Each row was made from one path, in order. Every step used is in the known rows, and no mark comes twice. Write each row's path.
In the rows, 128 means zero.
Known rows
firi > kesimun > tovu: [170 117 131 138 126 126 156 120 100 121  50 128 147 128 123 117  88 124
 132 113 124  97 108 146 125 116 120 135 159 134 118 160 130 129 131 124
 142 144 135 159 162 116 146 120 108]
gata > kesimun: [150 117 120 129 159 125 142  83 121 127 133 139 143 142 152 137 130 133
 133 117 132 126 117 143 120 113 128 122 167 140 137 122 124 129 132 131
 136 127 120 152 125 114 148 133 105]
sazuba > rikan > muta: [127 121 119 128 146 131 105 122 140 125 132 137 120 127 129 145 138 112
 144 132 153 133 133 123 128 139 105 120 144 133 127 114 129 124 128 128
 100 119 122 171 135 123 119 122 128]
gata > kesimun > tovu > muta > rikan: [117 102 132 121 131 125 148 148 114 114 133 131 195 120 110 146  89 134
 143 128 150 118 114 116 146 136 172 141 148 119 153 121 131 146 134 118
 139 173 144 201 108  56 150 129 129]
sazuba > rikan > sukes > tovu > kesimun > firi: [132 135 138 133 112 131 131 151 137 127 221 139 104  96 143 106 170 131
 124 142 132 127 148 117 129 115  93 121  96 121 130 129 118 129 120 138
 104 105 110  15 143 210 106 149 135]
sukes > tovu > sazuba > rikan: [145 148 125 122 132 132 144  70 122 140 170 121 112 121 135 131 152 135
 126 139 107 113 127 130 123 140  71 123 107 135 118 128 125 114 128 159
 103 136 122  98 144 112 108 125 145]
sukes > firi: [124 121 117 137 161 129  60 118 137 136  90 129 116 143 140 128 156 133
 119 117 134 141 137 145 110 122 126 131 128 147 126 123 125 112 124 136
 141 116 131 160 140 137 139 139 125]
muta > rikan > kesimun > tovu > sazuba: [ 91 144 127 110 101 131 154 173 133 130  63  99 159 153 114 149 119 132
 128 116 123 141 119 157 143 148 151 155 102 113 129 127 137 154 132 113
 161 133 147 121  97 110 126 122 139]
gata > kesimun > firi: [163 104 123 141 147 126 150  98  96 125 141 142 127 125 158 131 150 132
 133 111 135 120 128 154 120 100 128 131 170 137 147 136 117 141 130 131
 142 130 117 131 130 153 146 141  97]
muta > rikan: [ 99 136 124 123 133 124 130 165 127 134  82 121 133 156 133 136 137 126
 127 126 133 142 121 145 142 132 138 131 146 133 130 116 117 127 132 130
 157 121 133 187 137 137 146 125 123]
firi > kesimun > tovu > muta > rikan: [112 111 136 131 109 125 153 183 108 119  79 116 184 116  97 122  81 122
 139 126 145 106 118 121 149 134 159 143 144 128 128 138 129 137 132 113
 135 169 150 209 147  93 146 121 128]
kesimun > tovu > sazuba > rikan > sukes: [149 132 139 120 108 132 143  86 110 129 156 143 101 105 120 138 122 130
 122 150  93 155 123 135 132 133 106 130 110  99 132 137 137 139 128 130
 121 141 126 108 117 100 111 119 137]
sukes > firi > kesimun: [136 114 121 148 153 126  78 118 124 132  83 126 127 127 136 107 130 132
 122 108 137 126 138 148 110 108 128 128 137 156 113 140 132 112 124 132
 138 121 135 165 170 158 142 138 116]
kesimun > tovu > muta > rikan: [ 99 117 132 120 119 128 135 183 122 123  84 119 169 132 102 144 105 122
 136 134 142 121 117 117 153 149 155 145 137 116 142 122 125 137 133 118
 138 167 147 210 116  71 144 123 136]
sazuba > rikan > sukes > firi > kesimun > tovu: [161 105 137 147 131 131  76 110 116 115 149 156 112  90 113 103  93 146
 123 133 130 145 138 120 117 114 128 124 124 124 120 153 151 121 120 127
 133 133 132 126 166 151 125 132 133]
firi > kesimun > tovu > muta > rikan > sukes: [ 96 110 145 128  97 125 154 186 114 125 151 126 166 109 101 116  78 123
 131 141 141 123 124 113 148 121 163 131 128 112 133 132 125 138 130 108
 133 153 146 165 138  98 135 116 135]
firi > kesimun: [145 126 125 139 137 123 145 117 113 131  75 125 133 137 141 112 122 120
 129 113 126 113 121 149 122 108 113 123 160 150 112 141 122 121 130 129
 135 125 129 166 165 151 144 127 104]
sazuba > rikan: [152 132 123 131 148 129 104 108 128 124  96 143 103 126 138 132 143 125
 132 129 124 147 124 129 133 134  99 121 159 135 121 124 132 121 128 135
 126 135 118 171 139 153 132 131 117]
vami > sazuba > rikan: [149 152 121 129 150 125 161 131 136 121 102 149  83 140 138 128 157 117
 138 129 113 161 130 115 120 138 122 105 160 130 120 117 136 115 128 129
 131 129 112 192 132 182 137 156 118]
gata > sazuba > rikan > kesimun: [127 133 118 125 141 128  71 135 168 119  57 131 139 132 143 143 140 138
 141 115 151 154 127 110 124 132 113 121 163 141 144 118 144 143 131 137
 153 143 100 131 108 204 130 131 122]
rikan > sukes > firi > kesimun: [118 114 129 144 140 125  88 122 129 137 154 136 116 122 138  99 128 135
 114 125 132 143 145 140 107  96 133 117 122 141 118 133 126 113 121 128
 137 106 131 122 162 164 131 133 122]
tovu > muta > rikan: [ 75 125 126 121 129 124 124 183 134 133 108 115 158 140 120 138 138 118
 133 134 145 138 129 121 149 141 149 132 136 132 137 102 114 130 133 123
 127 149 139 210 119 104 141 132 133]
sukes > rikan: [129 140 124 129 138 127 123 111 131 144 117 116 108 165 139 117 145 134
 117 128 128  77 118 134 128 126 128 119 132 146 121 123 110 109 132 147
 126 109 119 100 130 121 133 116 118]
rikan > sazuba: [126 141 115 122 132 127 186  98 121 137  97 111 125 162 148 128 152 111
 120 127  95 132 124 144 120 130 120 132 138 122 121 127 118 129 131 129
 134 114 129 130 109 105 126 130 123]
firi > kesimun > tovu > muta > rikan > sazuba: [103 118 130 122  95 126 210 163 100 121  94 100 191 125 101 115  87 115
 132 132 117 109 123 121 144 140 166 150 126 110 125 141 132 145 133 111
 131 163 157 176 123  65 131 126 139]
sukes > rikan > kesimun > firi: [124 135 122 136 120 132 123 156 136 135 121 109 110 157 146 114 167 137
 120 108 149  76 135 143 131 120 140 134 119 141 126 130 111 130 127 133
 138  97 117  32 109 192 121 128 112]
gata > kesimun > tovu > sukes: [160 111 135 126 135 123 141  89 105 113 185 151 135 108 131 149  92 129
 130 122 117 131 112 113 131 115 152 126 158 124 149 132 127 138 131 120
 132 126 124 124 110  82 151 121 111]
firi > kesimun > tovu > sazuba > rikan > sukes: [159 124 143 131 101 130 163  86  97 124 149 140 113  90 116 116  98 130
 125 141  95 138 125 139 130 119 109 127 118 109 120 155 144 141 127 125
 117 144 131 109 148 119 113 117 129]
vami > sazuba > rikan > sukes > tovu: [145 161 130 125 139 125 186 124 149 133 233 155  76 135 140 113 150 133
 129 151 112 138 134  91 111 129 101  92 123 122 119 114 121  97 123 142
 121 107 107  88 136 172 116 149 141]

Write each row's path
[162 107 126 147 142 129  89 119 110 123  59 131 142 120 118 112  98 139
 125 108 133 112 126 143 111 115 135 141 135 144 118 159 140 118 124 127
 146 137 142 162 168 124 144 131 120]  sukes > firi > kesimun > tovu
[132 133 132 129 135 128 112 112 135 130 167 154  86 120 140 126 141 128
 125 145 118 161 132 121 131 122 104 109 143 119 128 118 127 122 126 131
 122 118 114 126 131 159 121 126 123]  sazuba > rikan > sukes
[121 147 127 117 105 134 140 117 135 139  95  94 136 161 120 132 126 140
 119 119 119  75 118 145 129 142 141 145  85 125 121 133 130 134 131 129
 130 121 133  33  91  95 114 110 134]  sukes > rikan > kesimun > tovu > sazuba
[117 130 124 126 141 127 132 123 140 140 166 113 152 134 132 128 143 125
 130 135 139  86 127 106 126 135 101 123 120 142 128 116 104 107 129 144
  99 145 128 130 129  84 126 127 139]  sukes > tovu > muta
[137 113 131 147 142 128  64 109 131 125 174 153  96  96 132 100 126 140
 120 134 133 158 150 123 115 105 120 112 127 137 114 135 143 113 119 131
 126 113 125 133 169 186 120 139 128]  sazuba > rikan > sukes > firi > kesimun
[ 91 125 126 112 104 128 192 164 113 124 101 102 176 144 106 138 112 113
 130 139 114 124 122 117 147 154 163 151 120  99 136 124 125 145 134 117
 135 159 152 171  92  44 128 128 147]  kesimun > tovu > muta > rikan > sazuba
[151 114 129 139 125 129 109  92  98 131  67 115 140 112 115 118 112 136
 120 113 112 117 130 161 110 119 132 148 105 135 118 157 143 130 126 130
 136 143 147 146 158  98 130 130 131]  sukes > firi > kesimun > tovu > sazuba
[119 150 124 123 135 126 129 146 153 137 122 109 150 145 143 120 154 124
 127 123 132 102 126 130 124 130 100 126 105 142 120 120 115 115 126 137
 114 109 124  73 142 142 128 139 133]  sukes > tovu > kesimun
[154 131 124 126 130 135 110 142 143 109  70 135 135 129 123 141 113 132
 138 116 137 139 118 124 135 148 118 138 145 123 123 136 148 138 126 116
 139 142 126 121 111 152 126 130 124]  sazuba > rikan > kesimun > tovu
[154 113 131 130 110 132 157  98 103 120 110 122 148  97 102 134  93 111
 146 127 131 108 127 142 127 136 112 137 120 124 119 149 147 141 129 121
  95 146 140 155 154  86 110 113 135]  firi > kesimun > tovu > sazuba > rikan > muta
[177 124 134 133 112 130 157  82  90 119  76 129 131  94 113 123  99 127
 133 125 102 122 119 149 132 131 105 136 132 124 115 160 149 137 130 130
 119 161 135 154 158 115 124 122 123]  firi > kesimun > tovu > sazuba > rikan
[134 106 134 124 125 126 139  95 121 122 252 134 144 121 115 146  84 129
 133 132 154  65 120  95 130 124 174 121 122 129 149 122 120 127 132 124
  98 100 124  66 104  46 130 100 130]  gata > kesimun > tovu > sukes > rikan > muta
[ 86 145 118 115 117 125 188 145 120 135  96 106 137 167 136 128 142 118
 121 132 106 143 126 144 136 138 145 140 132 115 125 119 120 134 133 126
 154 116 139 153 113 109 132 129 134]  muta > rikan > sazuba
[103  98 132 139 125 126  86 183 117 119  88 118 181 108  93 117  90 133
 132 121 157 120 136 119 135 132 172 148 118 134 127 137 141 128 126 117
 139 161 158 215 153  98 142 134 141]  sukes > firi > kesimun > tovu > muta > rikan
[107 122 125 134 149 127  61 122 144 142 163 140  96 138 143 121 154 136
 111 132 129 163 144 134 109 111 134 120 112 132 130 116 120 114 122 132
 139  98 127 119 130 142 128 133 131]  rikan > sukes > firi
[118 137 135 131 111 129 147 164 137 139 199 123 114 123 151 107 173 128
 118 132 130 108 143 133 124 105 105 125  88 123 134 127 102 128 122 133
 115  93 117   4 137 185 115 145 130]  rikan > sukes > tovu > kesimun > firi
[140 125 132 122 117 128  70 142 154 104 107 143 133  96 121 155 102 136
 137 121 139 159 122  81 135 137 141 125 150 124 157 127 146 151 130 127
 148 140 102 101  93 171 133 118 129]  gata > sazuba > rikan > kesimun > tovu > sukes
[132 124 132 127 136 123  86 107 145 129 132 153 102 113 143 133 136 139
 130 144 129 161 128 104 125 114 107 105 160 125 155 117 128 135 131 145
 144 139  94 130 126 175 129 123 127]  gata > sazuba > rikan > sukes
[117 129 121 120 129 131 129  99 132 132 142 121 115 120 125 153 151 108
 139 135 132 140 139 142 125 144 103 128 115 128 127 114 131 135 129 130
  89 127 129 157 125 100 105 119 138]  tovu > sazuba > rikan > muta
[130 159 116 125 143 128 151 163 166 117 100 138 103 150 139 130 160 119
 140 116 130 172 136 113 120 146 137 111 145 131 114 109 145 124 125 114
 140 115 114 142 103 217 127 159 120]  vami > sazuba > rikan > kesimun
[141 152 130 123 121 128 148 169 151 102 152 150  92 118 119 144 122 119
 137 121 118 175 131  85 132 149 164 114 137 115 128 119 148 131 124 104
 133 111 117 120  87 184 131 148 128]  vami > sazuba > rikan > kesimun > tovu > sukes
[113 150 132 117 117 128 169  85 129 157 220 118 107 140 145 125 151 133
 113 147  98 113 129 139 115 118  87 119  84 122 127 123 102 114 128 149
 112 106 123  44 128  95 107 116 146]  rikan > sukes > tovu > sazuba
[149 107 133 136 122 127 145 137 107 121  77 121 171 111 109 120  90 117
 137 121 134  95 117 122 134 125 133 137 151 132 125 146 129 132 131 116
 116 167 141 185 143  86 141 121 118]  firi > kesimun > tovu > muta
[ 91 130 129 124 124 124 110 130 143 140 226 117 103 141 126 136 134 113
 123 137 150  84 135 102 134 128 153 113 109 142 132 103 102 112 130 132
  87  73 120  79 113  95 120  99 133]  tovu > sukes > rikan > muta
[135 139 125 125 120 132 119 144 145 129  87 108 144 167 123 125 114 142
 123 115 141  71 111 128 132 139 145 139 116 133 121 134 126 125 130 127
 141 116 127  47 100 122 129 113 125]  sukes > rikan > kesimun > tovu
[ 83 136 132 120 121 123 137 169 135 139 154 133 112 150 136 127 135 129
 120 141 127 158 127 136 140 119 143 121 130 118 133 110 111 127 130 124
 156 103 128 139 128 142 135 121 130]  muta > rikan > sukes
[109 123 125 135 149 125  45 122 135 132 165 137  95 118 138 136 151 125
 112 123 125 160 145 118 122 119 145 122 121 144 133 114 120 112 123 131
 127  96 125 139 127 137 140 133 127]  tovu > sukes > firi
[181 116 131 123 134 131 155  48  95 114 133 144 142 101 124 148 106 139
 137 129 106 134 115 141 128 133 117 136 144 116 140 142 151 146 131 132
 123 166 127 144 119  77 128 127 123]  gata > kesimun > tovu > sazuba > rikan
[133 115 137 135 114 130 117  97 105 137 141 126 122 108 118 112 109 138
 112 128 106 134 138 154 108 107 135 137  88 122 123 151 138 130 123 125
 132 123 143 104 149 103 120 123 136]  rikan > sukes > firi > kesimun > tovu > sazuba
[144 120 126 120 118 135 139  98 118 123 115 126 131 112 108 157 119 114
 142 136 129 125 126 139 129 151 109 140 112 115 133 131 140 141 130 124
 100 144 136 152 123  67 107 115 142]  kesimun > tovu > sazuba > rikan > muta
[125 120 128 137 151 130  47 111 145 130 181 156  82 113 136 120 150 138
 117 141 131 177 149 118 118 121 120 114 119 129 127 118 135 113 120 135
 127 109 121 126 137 166 119 139 135]  sazuba > rikan > sukes > firi
[133 152 129 127 139 123 168 135 144 126 176 159  65 136 140 122 155 122
 130 145 108 179 136 106 120 126 129  96 145 113 125 110 131 116 126 123
 129 110 108 144 121 189 126 153 125]  vami > sazuba > rikan > sukes
[135 140 125 124 133 129 127  83 117 133 107 128  99 118 135 139 157 122
 127 134 101 155 130 147 131 137  95 127 128 129 123 125 134 131 130 140
 115 139 123 154 129 127 117 128 126]  tovu > sazuba > rikan
[ 83 141 138 124  98 126 150 209 138 137 202 118 126 129 139 109 163 133
 120 138 142 119 144 132 139 113 131 131  83 118 137 119 104 133 123 130
 135  92 125  31 140 190 119 143 141]  muta > rikan > sukes > tovu > kesimun > firi
[103 130 133 122 129 127 140 126 146 148 240 124 132 129 136 121 140 127
 122 151 135 104 133  97 124 124 105 112 105 126 133 111  98 107 127 140
  98 125 125  86 122  89 116 121 145]  rikan > sukes > tovu > muta
[127 139 119 126 141 132  95 138 156 119  96 131 123 136 140 134 146 127
 134 116 141 156 130 128 134 141 111 125 145 137 117 119 139 130 126 120
 131 121 120 123 113 189 123 135 120]  sazuba > rikan > kesimun
[127 141 124 116 113 133 144 127 132 130  63 104 147 148 127 148 128 126
 127 112 117 131 118 157 125 141 126 153 107 119 125 135 134 148 130 117
 142 135 137  94  93 105 121 123 127]  rikan > kesimun > tovu > sazuba
[107 147 120 125 131 130 113 143 159 140 115 104 122 174 141 121 147 138
 120 114 146  85 124 131 128 131 139 125 118 147 116 116 119 117 129 133
 133  98 120  53 103 156 125 119 121]  sukes > rikan > kesimun
[113 121 124 122 123 132 120 170 151 118  80 112 174 137 116 144 116 118
 137 115 147 121 122 116 135 147 142 144 128 124 133 123 129 142 129 107
 124 156 138 136  85 101 129 129 128]  rikan > kesimun > tovu > muta
